What can hang from each mark
mizi: lasi
voka: lasi
lonel: lasi
labil: bunidi fulat lasi lipuv
fulat: labil
lasi: labil lonel mizi voka

Every row comes from one small tree of marks. Brackets hold a mark, then the marks that hang from it, in alphabetical order. Every link used is in the known rows. Which tree was each row made from?
Known rows
[mizi [lasi [labil bunidi fulat lipuv] voka]]: [  7.0  31.9   4.4   1.9   8.5 -28.9  -2.3  18.7 -43.1 -29.8   4.9   4.8
 -23.0  17.2  -5.2  13.5  10.7  24.6  -9.3 -20.1  11.5  19.8 -12.1  -1.1
 -17.9 -15.7  31.8 -12.2 -24.2  20.6 -10.4]
[labil bunidi fulat lasi]: [-39.8  -6.2  16.6  38.9  10.0 -36.0   7.2  -2.7 -37.5 -16.7   6.7   7.5
   8.9  -2.3  17.8   0.8  -5.8  36.9  -7.8 -23.6 -15.5 -14.9   6.1 -28.0
  -6.2  13.5  17.4  -5.4 -27.8  14.4 -19.7]
[labil bunidi fulat [lasi mizi]]: [-39.5  -7.9  15.5  52.4   5.9 -34.9   1.0   6.1 -38.7 -26.7   0.4  13.7
   8.1  -8.8  21.1  -1.7 -13.3  37.3  -5.7 -19.7 -23.6 -16.9  11.7 -20.5
   9.0  10.5   8.2  -3.8 -33.0   8.9  -8.5]
[voka [lasi mizi]]: [ 13.5 -11.0  -7.4  27.1  20.8 -15.3 -14.7 -10.7 -41.7 -38.9  15.0  23.1
  -5.7  -9.7   9.3  -3.8   2.3   8.3 -14.2 -12.1 -37.6   8.7   9.3   4.3
   2.1 -26.4  29.3  -1.0 -27.3  11.0  11.2]
[lonel [lasi [labil bunidi] mizi voka]]: [  8.6  20.0  -0.6  15.5  -2.2 -14.1   9.1  30.4 -23.2 -26.7  -3.7  38.3
 -18.4  -1.2   2.4  -1.4   1.5  19.3  -6.9 -21.2 -10.1  24.8  18.3  10.7
   8.2 -25.6  30.3 -23.3 -17.2  19.0   6.7]
[labil bunidi fulat lasi lipuv]: [-54.5   2.1  32.3  42.0  15.1 -32.7  -4.7   3.8 -37.7 -20.2  -3.4  -4.9
  12.6   9.1  12.8   6.4  -6.7  35.8  -9.3 -31.8   0.5 -24.2   9.4 -39.9
 -10.8  14.3   4.1   3.2 -30.9  12.4 -23.1]
[voka [lasi [labil fulat]]]: [ 13.1   4.8  -4.7  16.4  19.9 -27.1  -0.5 -15.3 -44.7 -37.6  18.4  10.7
  -3.1  -4.7  10.0  13.3   8.8  14.0 -13.1 -22.5 -14.1  20.3  -2.1   4.4
  -6.4 -24.3  39.2   0.2 -20.3  18.6  -8.7]
[lonel [lasi labil mizi]]: [ 18.7  11.9  -3.5  18.3  -0.5  -4.3  10.5   8.8 -36.4 -25.0   5.2  32.5
  -5.3 -13.8  10.7  -3.1   9.3   7.4  -2.8 -21.4 -24.5  29.5  27.7  -7.1
   7.0 -25.3  33.5 -24.2 -22.9  18.6  13.3]
[labil bunidi lasi]: [-31.5  -7.7   4.7  25.7   7.9 -29.4   5.7   4.0 -23.9  -9.3  -2.1  16.2
   0.4  -1.5   9.3 -16.5  -5.5  27.1 -15.3 -24.2 -23.4 -13.4  17.6 -15.0
  -2.8   6.9  25.9 -14.1 -27.4  15.3 -13.9]
[voka [lasi lonel]]: [ 22.4  -9.9  -8.5   1.8  13.6 -15.0 -11.2 -20.4 -39.8 -27.8  19.0  13.5
  -4.2  -5.0   7.5  -3.2  11.0   6.5 -18.2 -21.5 -32.2   7.4  -7.9   3.3
 -10.5 -24.9  33.1   7.8 -20.2  12.6   4.2]
[fulat [labil bunidi [lasi mizi] lipuv]]: [-31.1  -4.4   2.6  23.8   7.7 -15.4   7.8  24.9 -17.9 -20.5 -20.1  10.5
   6.0   1.3  -3.2 -10.7  -3.8  24.1 -15.3 -23.2 -19.7 -14.2  27.9 -11.8
  15.6 -15.8   2.4   3.2 -43.5  22.8 -11.6]
[labil fulat lasi lipuv]: [-38.7   7.7  22.9  35.7  16.3 -23.1  -3.9 -14.4 -51.2 -28.2  11.7  -5.3
  16.5   6.3  14.3  13.2   7.8  24.7 -11.0 -31.2  -6.8 -10.0  13.7 -48.1
 -20.1   2.2  10.6   7.4 -28.4  11.4 -11.0]
[lonel lasi]: [ 14.2   0.1   1.8   9.0   9.5   2.1   8.9  -6.2 -36.0 -10.0  18.1  26.9
  -0.7  -7.3   6.6  -6.6  17.9   6.7  -4.1 -19.5 -28.5  22.8  21.5 -27.5
 -15.2 -17.0  37.3 -22.4 -22.0  21.4   5.2]
[voka [lasi [labil bunidi fulat lipuv] lonel]]: [  6.8   6.7   5.6   9.3  10.8 -29.1  -9.8  -5.3 -40.1 -34.1   3.7   1.9
  -3.1   1.0   8.5  10.6   3.3  16.0 -14.5 -31.6  -5.7   4.3 -13.0   9.6
  -2.2 -20.1  24.8  11.8 -19.6  14.4 -10.8]
[voka [lasi [labil bunidi fulat] lonel]]: [ 14.7   2.1  -1.9   7.7   8.2 -30.4  -4.2  -8.7 -39.0 -32.5   9.0   7.7
  -5.4  -4.8  11.3   7.7   3.8  16.9 -14.3 -27.9 -12.9   9.0 -15.1  14.5
   0.0 -20.0  30.6   7.4 -18.9  14.7  -8.7]
[labil [lasi lonel voka]]: [ -8.4   7.1  -8.6   1.7  -3.5 -23.8   3.2  -1.9 -31.0 -21.1   8.9  18.6
  -8.2   5.5   6.1  -4.9   9.7  21.1 -26.2 -29.0 -21.5  -0.4   3.6  -3.2
 -13.2 -11.8  27.4   2.9 -14.3   9.4   2.7]
[fulat [labil bunidi lasi lipuv]]: [-31.7  -3.9   3.8  14.5  10.4 -16.4  12.2  19.0 -17.8 -13.1 -16.0   6.0
   7.5   6.1  -5.3  -8.6   1.7  24.1 -16.0 -25.5 -14.0 -12.8  23.7 -16.5
   5.5 -13.2   9.2   2.5 -40.3  26.3 -19.4]
[labil fulat]: [  3.0   8.0   1.6  23.0  20.9 -20.1  -3.5 -15.7 -50.7 -31.5  24.2  14.9
   0.4  -9.8  26.0   4.5  16.1  10.7   7.1 -16.0 -23.8  10.0  -0.9 -42.1
 -14.0 -13.2  15.9  -0.9 -34.6  13.4   7.1]

Which tree is each row?
[ 25.6   2.1 -13.7  11.7   4.0 -21.3 -10.4  -5.2 -40.7 -42.5   6.4  18.4
  -9.2 -11.4  11.9   0.7   3.5   7.2 -16.7 -23.8 -28.1  14.1  -0.9  24.3
  11.7 -32.4  29.8   5.7 -21.1  10.1  12.3] : [voka [lasi labil lonel mizi]]
[-27.4  10.5  25.7  32.8  24.9 -25.9 -15.7   8.3 -38.3 -26.9  -0.3   4.3
   0.9   5.1  18.5   2.9   1.9  20.1   8.1 -24.2  -1.9 -12.7  -1.5 -44.4
  -9.7  -1.3  -4.4   3.2 -40.0  13.1  -8.6] : [labil bunidi fulat lipuv]
[ 16.8  22.6  -5.5  12.1  -1.4  -9.5   9.9  21.4 -29.5 -30.6   3.3  38.0
 -16.9  -1.7   3.2   2.2   8.0  14.5  -8.3 -20.5 -12.7  31.9  20.9   6.7
   3.5 -31.0  33.3 -20.8 -15.7  19.1  12.4] : [lonel [lasi labil mizi voka]]
[ 17.2   2.6 -11.5  23.0  15.4 -22.3  -6.7  -4.0 -39.6 -43.6   8.7  20.7
  -8.7 -10.6  10.0   2.0   1.4   8.7 -13.5 -18.1 -25.6  18.4   9.5  17.3
   9.8 -31.1  34.7  -2.9 -24.3  13.7   6.6] : [voka [lasi labil mizi]]
[-20.6 -11.0  -8.3  21.0   4.3 -17.9  15.5  20.9 -17.7 -18.0 -13.1  18.4
   3.8  -6.2   0.5 -13.7  -2.9  25.7 -13.7 -17.2 -30.3  -7.8  26.1  -3.5
  19.3 -15.3  12.6  -3.2 -41.3  23.8  -9.2] : [fulat [labil bunidi [lasi mizi]]]
[-45.6   2.1  30.0  30.4   4.1 -31.5  -7.4   2.3 -38.4 -18.9  -5.1  -7.7
  12.4   7.3  14.1   5.1  -4.7  33.9 -11.2 -36.4  -2.4 -27.7  -1.7 -33.5
  -8.6  12.4  -1.3  12.6 -28.0   9.4 -18.1] : [labil bunidi fulat [lasi lonel] lipuv]
[  2.5  36.6 -11.9   0.2   7.4 -37.4   5.0  31.5 -16.7 -32.3  -6.1  31.5
 -32.1   9.3   5.8  -1.0   4.6  19.0  -7.8 -25.5   4.7  19.1  -1.3  16.1
   1.8 -26.2  26.7 -11.9 -19.2  18.0  -3.0] : [lasi [labil bunidi] voka]
[ 18.1  -0.6  -9.2  14.3   3.6 -25.6 -11.0   3.4 -34.4 -39.1  -1.2  18.6
 -11.0 -10.8  10.5  -2.7  -3.2  11.9 -14.9 -23.0 -25.1   7.7  -3.5  28.1
  16.5 -26.3  26.7   3.6 -21.8  10.8   6.1] : [voka [lasi [labil bunidi] lonel mizi]]
[ 18.5  28.8  -9.3   8.5  -8.7 -18.2 -14.9  15.2 -39.2 -45.9 -11.5  19.9
 -13.2 -12.5  23.1  -4.4   7.4  -1.9  -2.0 -32.0 -19.1   9.0   6.9   0.5
  19.1 -32.4   3.4   7.8 -31.6   4.4  30.2] : [lasi [labil lipuv] lonel mizi]
[  7.2  26.6  -1.8  -5.5  -3.3 -25.7  -6.2  14.9 -27.9 -26.5 -13.6  10.1
 -13.7  -1.9  15.9  -6.5   8.8   6.3  -3.3 -38.2  -4.0   2.8  -4.8  -2.7
   5.2 -19.2  10.8   3.8 -27.0  12.0   4.6] : [lasi [labil bunidi lipuv] lonel]
[  8.3  39.2 -12.0  23.3   4.1 -34.6  -2.5  26.9 -37.4 -57.7   1.6  33.7
 -25.6  -1.1  18.4  12.7   3.6  18.1  -0.6 -18.0  -4.9  24.8   1.6  11.3
  14.1 -34.5  13.2  -1.0 -25.5   8.9  18.1] : [lasi [labil fulat] mizi voka]
[ 26.1  39.7 -21.5 -21.2  -8.3 -29.2   0.8  17.1 -27.1 -36.8   1.0  26.6
 -30.7   5.5  10.2   2.6  16.8   9.0 -12.8 -32.3  -3.1  23.9 -14.1  19.2
  -2.2 -36.4  25.0   4.1 -13.3  11.4  13.7] : [lasi labil lonel voka]
[-15.4  -3.0 -10.8   8.6  -3.9 -20.6  12.3  28.5 -13.1 -20.9 -15.6  20.5
  -4.6   1.4  -3.1 -11.4  -2.9  28.6 -20.2 -20.8 -24.1  -8.3  12.9  10.5
  18.9 -21.0   8.8   5.5 -34.6  20.7  -5.9] : [fulat [labil bunidi [lasi lonel mizi voka]]]
[-15.1   6.6  -6.5   6.1  -0.2 -11.5   5.6  20.7 -22.9 -28.0 -12.3  11.5
   0.4   7.1  -5.2  -2.6   7.1  19.9 -21.8 -25.5 -18.2  -5.4  18.4  -3.4
   8.0 -29.4   4.0  15.2 -34.8  19.2   0.0] : [fulat [labil [lasi lonel mizi voka] lipuv]]
[ 21.9  18.0 -17.5   3.4  -4.2 -17.4 -18.1  19.9 -30.3 -43.7   2.2  37.4
 -27.4  -2.8  15.7 -10.3   7.8   8.4  -9.4 -17.4 -30.7   6.9  -6.6   9.8
   7.8 -34.6   4.2   8.8 -24.7   1.6  37.2] : [lasi lonel mizi voka]
[ 22.0   2.6  -7.4  18.0   5.2 -24.9  -9.7  -8.7 -47.2 -45.9  10.2  13.9
  -4.9 -11.9  15.5   9.4   3.2  12.2 -12.8 -23.1 -24.3  13.9  -7.4  17.8
  10.8 -28.9  25.2  10.1 -21.9   9.5   8.6] : [voka [lasi [labil fulat] lonel mizi]]
[-21.4   7.7  -3.8   5.6  10.8 -13.3  11.8  15.4 -21.8 -22.2  -6.3   9.2
   1.4  12.6 -10.0  -0.2  10.6  21.1 -22.0 -24.8 -10.8  -1.0  21.8 -12.7
  -3.8 -26.1  14.1   7.4 -34.1  25.1 -12.0] : [fulat [labil [lasi voka] lipuv]]
[ 13.3  29.8  -1.3  17.3  -7.4 -23.1 -13.8  10.3 -49.1 -50.9  -5.8  13.2
  -7.5 -13.0  28.2   7.4   8.0   5.5   3.3 -31.6 -13.5   8.3  -1.2  -8.1
  17.4 -27.1  -3.2  13.7 -32.3   3.4  25.3] : [lasi [labil fulat lipuv] lonel mizi]
[-24.5  -4.8   1.6  15.7   0.5 -15.2   5.6  23.8 -18.9 -19.4 -21.5   8.1
   5.7   1.6  -1.2 -11.1  -1.9  23.2 -16.6 -25.7 -20.8 -16.9  20.0  -7.6
  17.3 -16.7  -0.7   9.5 -41.3  20.7  -7.5] : [fulat [labil bunidi [lasi lonel mizi] lipuv]]
[-38.8   8.7  15.6  24.2  -2.8 -28.5 -15.1  30.4 -20.4 -26.9 -21.9  13.2
  -9.1  14.4   2.0 -10.2 -12.8  31.4 -22.7 -33.0  -7.2 -26.2   9.0   0.7
   5.9  -3.2  -2.4   8.2 -23.6   3.5  -1.1] : [labil bunidi [lasi lonel mizi voka] lipuv]
[-10.6  29.5   9.9  20.2  13.8 -32.7  -1.5  12.7 -36.4 -32.8  -4.4   8.8
  -6.8   0.2  18.4   7.4   5.2  14.9   5.8 -30.3   5.8   7.7   3.2 -21.3
   0.2 -13.1  12.0  -4.1 -31.7  16.7  -7.9] : [lasi [labil bunidi fulat lipuv]]
[ 25.5   3.7 -12.7  -1.7   7.6 -22.5  -4.2 -13.4 -39.3 -33.0  12.9  12.2
  -8.2  -6.0   7.5   3.4  11.0   7.0 -19.1 -27.2 -19.9  16.6  -7.5  16.7
  -3.5 -28.8  38.8   5.3 -16.6  14.9   0.1] : [voka [lasi labil lonel]]
[ 31.6  14.7 -11.8 -17.1  -0.1 -14.5  -6.9   2.3 -44.2 -22.2  17.4  13.0
 -24.9   9.6  -3.5  -1.1  20.7  13.6 -16.4 -15.3 -17.3  19.4 -17.2   0.3
 -23.5 -21.4  34.9  -6.8 -22.1  14.7  10.6] : [mizi [lasi lonel voka]]
[  5.5  19.0 -10.2  27.8   3.6 -28.1  -2.8  25.1 -27.9 -39.8 -12.1  32.6
 -17.5 -16.4  21.9 -12.0  -4.4   9.1   4.3 -19.5 -21.5  11.9  17.2   5.9
  26.9 -22.6  14.3 -14.4 -35.6  11.8  15.4] : [lasi [labil bunidi] mizi]
[-14.1  -1.0  -5.1  11.4   0.5  -7.8   5.8  10.7 -27.9 -25.5 -10.7   7.5
   8.1  -1.3  -0.2  -5.4   7.3  15.5 -17.9 -26.2 -25.6  -7.4  23.4 -13.2
  10.5 -24.9   4.6  12.0 -39.8  19.2   1.0] : [fulat [labil [lasi lonel mizi] lipuv]]
[ 18.2  18.8 -14.2  10.3 -12.4 -26.6  -7.0  23.0 -29.5 -38.2 -15.2  28.3
 -18.6 -17.9  25.3 -13.6  -1.9   7.5   0.8 -26.8 -25.5   5.8   1.5  14.9
  29.8 -24.1   7.4  -1.5 -31.5   6.0  24.0] : [lasi [labil bunidi] lonel mizi]
[ 10.5  11.6   2.0   8.6   2.6 -10.5  15.7   8.8 -28.6 -11.5   4.0  26.8
  -5.8  -5.9   6.1  -4.0  10.0  12.6  -3.1 -25.8 -13.4  25.1  20.2  -9.8
  -3.2 -15.4  39.2 -27.5 -19.8  24.4  -4.7] : [lonel [lasi [labil bunidi]]]
[ 29.0  15.3  -9.9 -11.7  -6.0 -20.6   0.4   4.4 -43.2 -19.0   4.8   6.7
 -18.1  -1.2   3.1  -3.7  14.5  12.2  -9.7 -22.2 -14.0  18.4 -11.8   3.3
  -8.6 -14.3  36.5 -14.3 -26.3  18.8   1.5] : [mizi [lasi [labil bunidi] lonel]]
[  5.4   9.3   3.6  17.8  21.9 -25.3  -6.2 -12.4 -45.3 -39.5  13.9   4.9
  -0.9   1.4   8.0  15.5   8.7  12.9 -12.9 -26.1  -6.5  15.1  -0.5  -1.1
  -8.8 -25.0  32.8   3.9 -22.0  17.3 -10.4] : [voka [lasi [labil fulat lipuv]]]
[  1.8  28.7   7.0   3.2  -1.3 -30.9  -6.0  10.8 -37.3 -31.5  -7.8   4.0
  -7.2  -2.1  22.4   5.6   8.1  12.6   1.9 -37.6   2.6   1.9 -12.7 -12.8
   2.7 -15.3   5.0   8.9 -28.1  11.6  -0.8] : [lasi [labil bunidi fulat lipuv] lonel]
[-21.2  -9.5  -7.2  11.9   7.2 -18.1  20.0  14.3 -16.9 -10.5  -9.2  14.2
   4.9  -2.0  -1.8 -12.4   1.6  24.9 -15.7 -20.1 -24.9  -6.1  21.0  -8.2
   9.3 -14.0  18.0  -3.3 -38.8  27.2 -17.7] : [fulat [labil bunidi lasi]]
[ -2.6  26.9  13.4  10.4   5.6 -17.0  10.1  21.9 -28.9 -22.0   1.5  21.4
 -10.8  11.1   0.2  12.4   8.3  23.6  -6.1 -29.0   9.7  22.1   9.2  -8.0
 -10.8 -18.4  28.2 -16.2 -15.0  22.8 -10.0] : [lonel [lasi [labil bunidi fulat lipuv] voka]]
[ 11.0  45.2  -3.6   9.2  -7.9 -30.3 -14.6  28.8 -39.6 -58.4  -8.2  21.0
 -23.5   4.3  17.5  14.3   6.2  14.8  -4.9 -31.1   2.7  12.6 -11.4  11.3
  13.4 -36.6  -3.2  17.7 -22.6   2.0  23.5] : [lasi [labil fulat lipuv] lonel mizi voka]
[ 10.4  18.7   4.9   6.5   5.7  -3.6  10.9   3.8 -35.2 -16.6   6.1  20.2
  -1.7  -2.5   4.4   2.4  16.3   6.8  -4.9 -28.9  -8.9  27.3  23.8 -19.8
  -9.9 -21.0  36.3 -20.7 -19.7  23.1   0.1] : [lonel [lasi [labil lipuv]]]
[ -5.5  27.9   1.7  11.5  12.0 -27.5  -1.6  17.4 -27.1 -27.4 -10.3  15.1
 -12.6   0.1  13.0  -4.6   5.5   8.6   0.3 -31.3  -0.5   7.9  11.3 -12.2
   2.3 -17.8  17.5  -9.9 -31.4  17.3  -3.5] : [lasi [labil bunidi lipuv]]
[  2.2  24.7   6.8  16.9   0.4 -12.8   3.8  33.7 -23.5 -27.7  -8.5  32.9
 -16.8   5.0  -0.1   1.5   1.1  18.7  -7.1 -25.0  -1.9  20.2  20.2   5.6
   5.9 -24.7  23.7 -18.9 -18.4  18.4   4.7] : [lonel [lasi [labil bunidi lipuv] mizi voka]]
[  6.9  12.2   8.3  15.1   4.0 -13.6  16.5   5.5 -34.9 -15.2   7.3  21.9
  -1.2  -6.6  10.7   4.6   9.2  17.2   0.6 -25.7  -9.1  23.9  14.3 -16.4
  -4.7 -12.9  35.3 -23.3 -20.1  24.3  -7.7] : [lonel [lasi [labil bunidi fulat]]]
